Known rows, with every way that one mark hangs from another
gunu[pida[rodutuv]]: [-0.03 -1.70 -0.56  1.63  0.15  0.15 -2.05 -2.25  0.87 -0.78  0.19 -0.49
  0.88  1.52  0.43 -3.05  0.88 -1.69 -0.08 -0.39  2.18  0.42]
solas[ralo[diraf[gunu movin]]]: [-2.29 -2.34  0.10  1.81  0.30  0.00 -0.97 -1.43  1.99 -0.73 -2.24  0.01
  0.20  3.18 -0.87 -2.50  1.04 -0.57  0.68 -4.01  3.41  0.23]
movin[pida[ralo]]: [-1.17 -1.68 -1.18  2.46  0.68 -0.11 -2.72 -2.03  0.99 -0.09 -1.52  0.21
  0.43  1.71  0.33 -4.45  1.23 -1.10  0.03 -1.17  1.03  0.66]
diraf[gunu[pida[ralo[solas] redal]] movin]: [-2.21 -4.63  1.21  1.90 -0.09 -1.37 -1.56 -1.23  3.90 -0.20 -1.11 -0.31
  1.86  2.28 -1.21 -3.65  1.26 -1.51  0.06 -2.13  4.10  1.15]
diraf[gunu movin[pida[redal]] ralo[solas]]: [-2.54 -4.27  2.00  2.42  0.71 -2.27 -1.26 -2.26  2.08  0.16 -2.03  0.10
  0.39  2.50 -1.87 -4.23  1.27 -1.65  1.09 -2.40  2.37  1.99]
diraf[movin]: [-1.05 -0.85 -0.02  1.49  1.70 -0.16 -0.59 -0.97  0.32 -0.68 -2.00 -0.41
 -0.15  2.86  0.26 -3.11  0.87 -1.30  0.63 -1.08  1.48  0.87]
diraf[gunu[pida[rodutuv]]]: [-1.22 -2.83  0.37  1.88 -0.52 -0.66 -1.84 -2.93  1.55 -0.63 -0.18 -0.26
  0.83  1.51 -0.37 -2.65  0.70 -1.20  0.08 -1.13  2.31  0.26]
giparu[diraf[gunu movin ralo]]: [-2.36 -1.79  1.18  2.02  0.98 -3.13 -0.73 -4.43  2.43 -0.39 -3.57 -0.39
 -0.86  2.63 -0.83 -2.62  0.50 -0.60  0.98 -3.77  0.72  0.51]
giparu[diraf[gunu]]: [-2.22 -1.34  0.28  2.11  0.27 -2.12 -1.66 -2.52  1.33 -0.83 -2.18 -0.42
 -0.35  2.05  0.07 -2.75  0.60 -0.35  0.79 -3.08  0.28 -0.69]
pida[redal]: [-1.23 -0.89  0.12  1.90  1.25 -0.58 -2.14 -0.50  0.16 -1.07 -1.00 -0.68
  0.67  2.44  0.34 -3.49  1.11 -1.86  0.26 -1.11  1.82  1.12]
ralo[diraf[gunu[pida[rodutuv]]]]: [-1.58 -3.50  0.78  2.24 -0.82  0.25 -1.92 -3.03  2.01 -0.78 -0.14 -0.17
  1.00  1.68 -0.59 -2.21  1.00 -1.41  0.46 -2.86  2.11  1.08]
diraf[gunu[pida[rodutuv]] movin ralo[solas]]: [-1.28 -4.31  1.13  1.88 -0.23 -1.55 -0.87 -3.57  3.81 -0.18 -0.50 -0.03
  0.25  1.91 -1.48 -2.69  0.97 -1.42  0.35 -1.73  2.62  0.71]
zoraf[gunu]: [-0.43 -1.61  0.00  2.29  0.51 -0.48 -1.50  0.15 -0.80 -0.60 -1.50  0.05
 -0.06  2.22  0.51 -3.07  0.70 -1.76  0.60 -2.50  0.60  0.13]
movin[pida[ralo rodutuv[diraf[gunu] sunon]]]: [-1.09 -2.38 -0.46  2.42  0.10 -0.92 -2.33 -4.45  2.64  0.10 -0.24  0.15
  0.77  1.37 -0.35 -4.56  0.69 -1.50 -0.31 -2.64  2.29  2.20]
rodutuv[diraf[gunu[pida] ralo[solas]] sunon]: [-0.73 -4.79  1.88  2.16  0.31 -0.88 -0.39 -2.98  4.13 -0.49 -0.75 -0.90
  0.34  2.35 -1.10 -3.63  0.87 -2.04 -1.32 -3.89  4.78  2.37]
solas[ralo[diraf]]: [-0.94 -1.10 -1.27  2.01  0.38  1.04 -2.15 -0.52  1.29 -1.14 -1.08 -0.20
  0.23  2.68  0.30 -2.87  1.38 -1.05 -0.02 -3.22  2.76 -0.25]
zoraf[gunu[pida]]: [-0.01 -2.99  0.77  2.04 -0.01 -0.15 -1.30 -0.36 -0.52 -0.48 -1.50 -0.28
  0.85  2.04  0.24 -3.25  0.64 -2.04  0.22 -2.48  2.41  0.52]
gunu[pida[redal rodutuv[diraf]]]: [-0.22 -2.23  0.95  1.67  0.34 -0.29 -2.21 -2.79  1.56 -0.88  0.60 -1.22
  2.15  1.53  0.73 -3.92  0.87 -2.43 -0.11 -1.16  4.05  2.07]
redal[diraf]: [-1.13 -0.86  1.13  2.13  0.69 -0.17 -1.50 -1.66  0.57 -0.58 -0.29 -0.02
 -0.25  1.97  0.78 -3.18  0.76 -0.36  0.15 -1.63  1.37  0.63]
diraf[gunu movin[pida[rodutuv]] ralo[solas]]: [-1.84 -3.61  0.73  2.36  0.06 -1.83 -1.39 -3.59  2.59  0.34 -0.86  0.70
 -0.35  1.77 -1.57 -3.61  1.10 -1.10  1.19 -1.69  0.87  0.82]
gunu[pida[ralo redal rodutuv]]: [-0.59 -1.90 -0.79  1.97 -0.02 -0.68 -3.42 -2.88  2.43 -0.64  0.38 -0.42
  2.07  1.31  0.18 -3.67  1.15 -2.22 -0.41 -0.69  2.85  1.12]
rodutuv[diraf[movin ralo[solas]] sunon]: [-0.19 -2.34  0.86  1.68  2.00 -0.62  0.17 -2.08  3.27 -0.43 -1.12 -0.77
 -0.49  3.06 -0.43 -3.90  0.95 -2.30 -0.48 -3.12  3.20  2.64]
giparu[diraf]: [-1.08 -0.16 -0.49  1.82  0.93 -1.36 -1.89 -1.82  0.71 -0.91 -1.83 -0.61
 -0.24  2.06  0.86 -3.14  0.79 -0.83  0.60 -2.29  0.06 -0.58]

Rows
[-1.20 -4.04  0.13  1.98  0.15  0.99 -1.28 -0.87  3.94 -0.32 -0.85 -0.14
  1.19  2.38 -0.39 -3.29  1.63 -1.68  0.13 -2.94  2.77  1.11] : gunu[pida[ralo[diraf[movin] solas]]]
[-1.15 -1.46 -0.62  1.66  0.34 -0.15 -2.72 -2.11  0.51 -0.31 -0.82  0.19
  1.63  2.29 -0.67 -4.12  1.34 -1.83  1.47 -2.50  3.35  1.30] : solas[ralo[diraf[movin[pida[redal rodutuv]]]]]
[-1.22 -2.47  1.44  2.23  0.03 -0.75 -2.67 -2.65  2.22 -0.32 -0.08 -0.39
  1.86  1.53  0.26 -3.96  0.99 -1.19 -0.59 -1.99  3.94  1.73] : gunu[pida[ralo redal[diraf]]]
[-2.73 -3.88  0.29  2.52  0.00 -0.02 -1.28 -1.04  4.35 -0.37 -1.16  0.43
  0.21  2.58 -0.90 -2.68  1.53 -0.83  0.71 -3.77  1.08  0.65] : pida[ralo[diraf[gunu movin] solas]]
[-1.23 -3.06  0.20  1.88  0.63  0.94 -1.32 -2.24  2.70 -0.43 -1.94 -0.37
  1.19  2.50 -0.21 -3.09  1.28 -1.70  0.11 -3.01  2.92  1.87] : gunu[pida[ralo[diraf[movin]]]]
[-0.92 -3.36  2.49  2.11 -0.09 -1.54 -1.64 -2.01  1.21  0.32 -1.23  0.13
  1.98  1.91 -0.23 -3.94  0.55 -1.72  0.54 -3.44  3.94  2.07] : zoraf[gunu[pida[ralo redal[diraf[movin]]]]]
[-0.07 -3.71 -0.26  2.38 -1.14 -1.13 -3.29 -0.60  2.47 -0.18  1.17  0.25
  2.11  1.04 -0.17 -3.77  1.22 -2.58  0.18 -2.06  2.24  0.19] : zoraf[gunu[pida[ralo[solas] redal rodutuv]]]
[-1.62 -0.96  2.22  1.68  1.36 -1.06 -1.08 -1.66  0.40 -0.42 -0.90 -0.27
  0.69  2.58  0.13 -3.59  0.73 -1.03  0.86 -1.62  2.58  2.01] : pida[redal[diraf[movin]]]
[-1.66 -4.08  0.03  2.32 -1.14 -1.38 -3.16 -2.14  4.20 -0.44  1.11  0.01
  1.96  1.17 -0.79 -3.40  1.34 -1.61 -0.19 -1.52  2.86  0.26] : diraf[gunu[pida[ralo[solas] redal rodutuv]]]
[ 0.40 -2.48  0.05  1.97 -0.53 -0.43 -1.97 -1.39 -0.15 -0.43 -0.17  0.02
  1.00  1.41  0.29 -3.04  0.56 -2.16  0.47 -1.83  1.73  0.19] : zoraf[gunu[pida[rodutuv]]]
[-0.65 -3.57 -0.95  2.00 -0.76 -0.82 -2.20 -2.38  4.21 -0.29  0.99  0.17
  0.95  1.48 -1.02 -3.27  1.06 -1.65 -0.98 -2.09  2.86  0.52] : diraf[gunu[pida[ralo[solas] rodutuv[sunon]]]]
[-1.98 -2.11  1.61  1.74  0.69 -1.53 -1.20 -3.19  1.99 -0.62 -0.56 -0.62
  1.19  2.24 -0.17 -3.34  0.60 -1.59  1.03 -1.90  2.79  2.12] : pida[redal rodutuv[diraf[gunu movin]]]
[-2.44 -2.12  2.42  1.93  0.61 -1.22 -0.32 -2.50  1.22 -0.17 -1.47  0.21
 -0.24  2.46 -0.37 -2.78  0.46  0.13  0.83 -2.40  1.97  1.04] : redal[diraf[gunu movin]]
[-0.39 -1.74  0.16  1.63  0.26 -0.59 -2.59 -2.10  0.71 -0.85  0.29 -0.74
  1.76  1.62  0.15 -3.42  1.00 -2.36  0.12 -0.56  2.99  1.24] : gunu[pida[redal rodutuv]]
[-2.03 -2.79  1.50  1.39  0.30 -2.05 -0.48 -3.21  1.61 -0.36 -3.03 -0.75
  0.63  2.37 -0.55 -2.92  0.41 -0.72  0.89 -3.04  2.60  0.26] : giparu[diraf[gunu[pida] movin]]
[-2.17 -2.47  1.22  2.16  1.24 -1.65 -0.48 -3.34  2.03 -0.45 -2.93 -0.21
 -0.76  2.86 -1.10 -2.59  0.71 -1.02  0.45 -2.61  1.61  1.40] : diraf[gunu movin ralo]
[-0.33 -0.09 -1.74  1.92  1.01 -1.06 -3.20 -2.35  1.90 -0.73  0.44 -0.19
  0.97  1.94 -0.05 -3.68  1.04 -2.60 -0.58 -1.42  1.74  1.87] : pida[ralo redal rodutuv[sunon]]
[-2.37 -3.07  0.30  1.99  0.08 -0.03 -1.25 -1.84  1.00 -0.10 -2.72  0.37
  0.53  2.83 -1.18 -3.59  1.12 -0.55  1.16 -3.89  3.54  0.67] : solas[ralo[diraf[gunu movin[pida]]]]
[-1.61 -1.42  2.56  2.08  1.54 -1.84 -1.11 -3.39  1.42 -0.31 -1.47 -0.27
  0.13  2.61 -0.41 -3.38  0.77 -1.30  0.55 -2.42  2.62  2.66] : pida[redal[diraf[movin ralo]]]
[-0.19 -3.10 -0.23  2.39 -0.29 -0.32 -2.11 -1.11  1.10 -0.23 -1.48  0.01
  1.15  1.71  0.27 -3.47  0.81 -1.92 -0.29 -2.82  2.33  0.32] : zoraf[gunu[pida[ralo]]]
[-2.80 -3.97  0.75  2.36  0.20 -1.69 -2.04 -1.26  2.72  0.29 -1.46  0.40
  1.25  2.16 -1.29 -4.60  1.41 -1.24  0.98 -1.93  2.18  1.24] : diraf[gunu movin[pida[ralo[solas] redal]]]
[-0.38 -1.57  0.80  1.41  2.08  0.05 -0.11 -2.14 -0.03 -0.02 -2.09 -0.65
  0.44  2.83 -0.01 -4.98  0.62 -2.12  0.30 -2.21  3.40  3.28] : rodutuv[diraf[movin[pida]] sunon]
[ 0.54 -2.83 -0.92  1.78 -0.02  0.20 -2.04 -2.46  4.51 -0.42  1.66 -0.50
  1.36  1.40  0.32 -4.18  1.07 -2.27 -1.32 -1.83  3.76  1.43] : gunu[pida[ralo[solas] rodutuv[diraf sunon]]]
[-2.21 -2.47  2.34  2.79  0.24 -1.76 -1.35 -4.05  2.24 -0.31 -1.17  0.17
 -0.82  2.01 -0.56 -2.64  0.63 -0.11 -0.06 -3.11  1.51  1.12] : redal[diraf[gunu ralo]]
[-1.46 -3.26  0.73  2.13  0.97 -0.59 -1.87 -1.31  2.97  0.21 -0.79 -0.28
  1.65  2.01  0.08 -5.49  1.45 -1.79  0.60 -1.82  3.15  2.16] : rodutuv[diraf[movin[pida[ralo[solas] redal]]]]
[-2.19 -3.61  2.25  1.98 -0.19 -1.11 -0.92 -3.70  3.22  0.23 -1.36  0.13
  0.95  1.90 -0.56 -3.19  0.56  0.00 -0.08 -2.75  3.83  1.32] : redal[diraf[gunu[pida[ralo]] movin]]
[-1.23 -0.70  0.37  1.74  1.65 -2.37 -0.97 -3.78  1.79 -0.47 -3.20 -0.58
 -0.77  2.58 -0.07 -3.02  0.67 -1.17  0.83 -2.97  0.53  0.61] : giparu[diraf[movin ralo]]
[-0.36 -0.68  0.93  1.49  1.05 -0.79 -1.08 -3.50 -0.24  0.38 -0.09  0.55
  0.10  1.93 -0.43 -4.33  0.44 -1.20  0.81 -1.39  2.04  2.47] : redal[diraf[movin[pida[rodutuv[sunon]]]]]
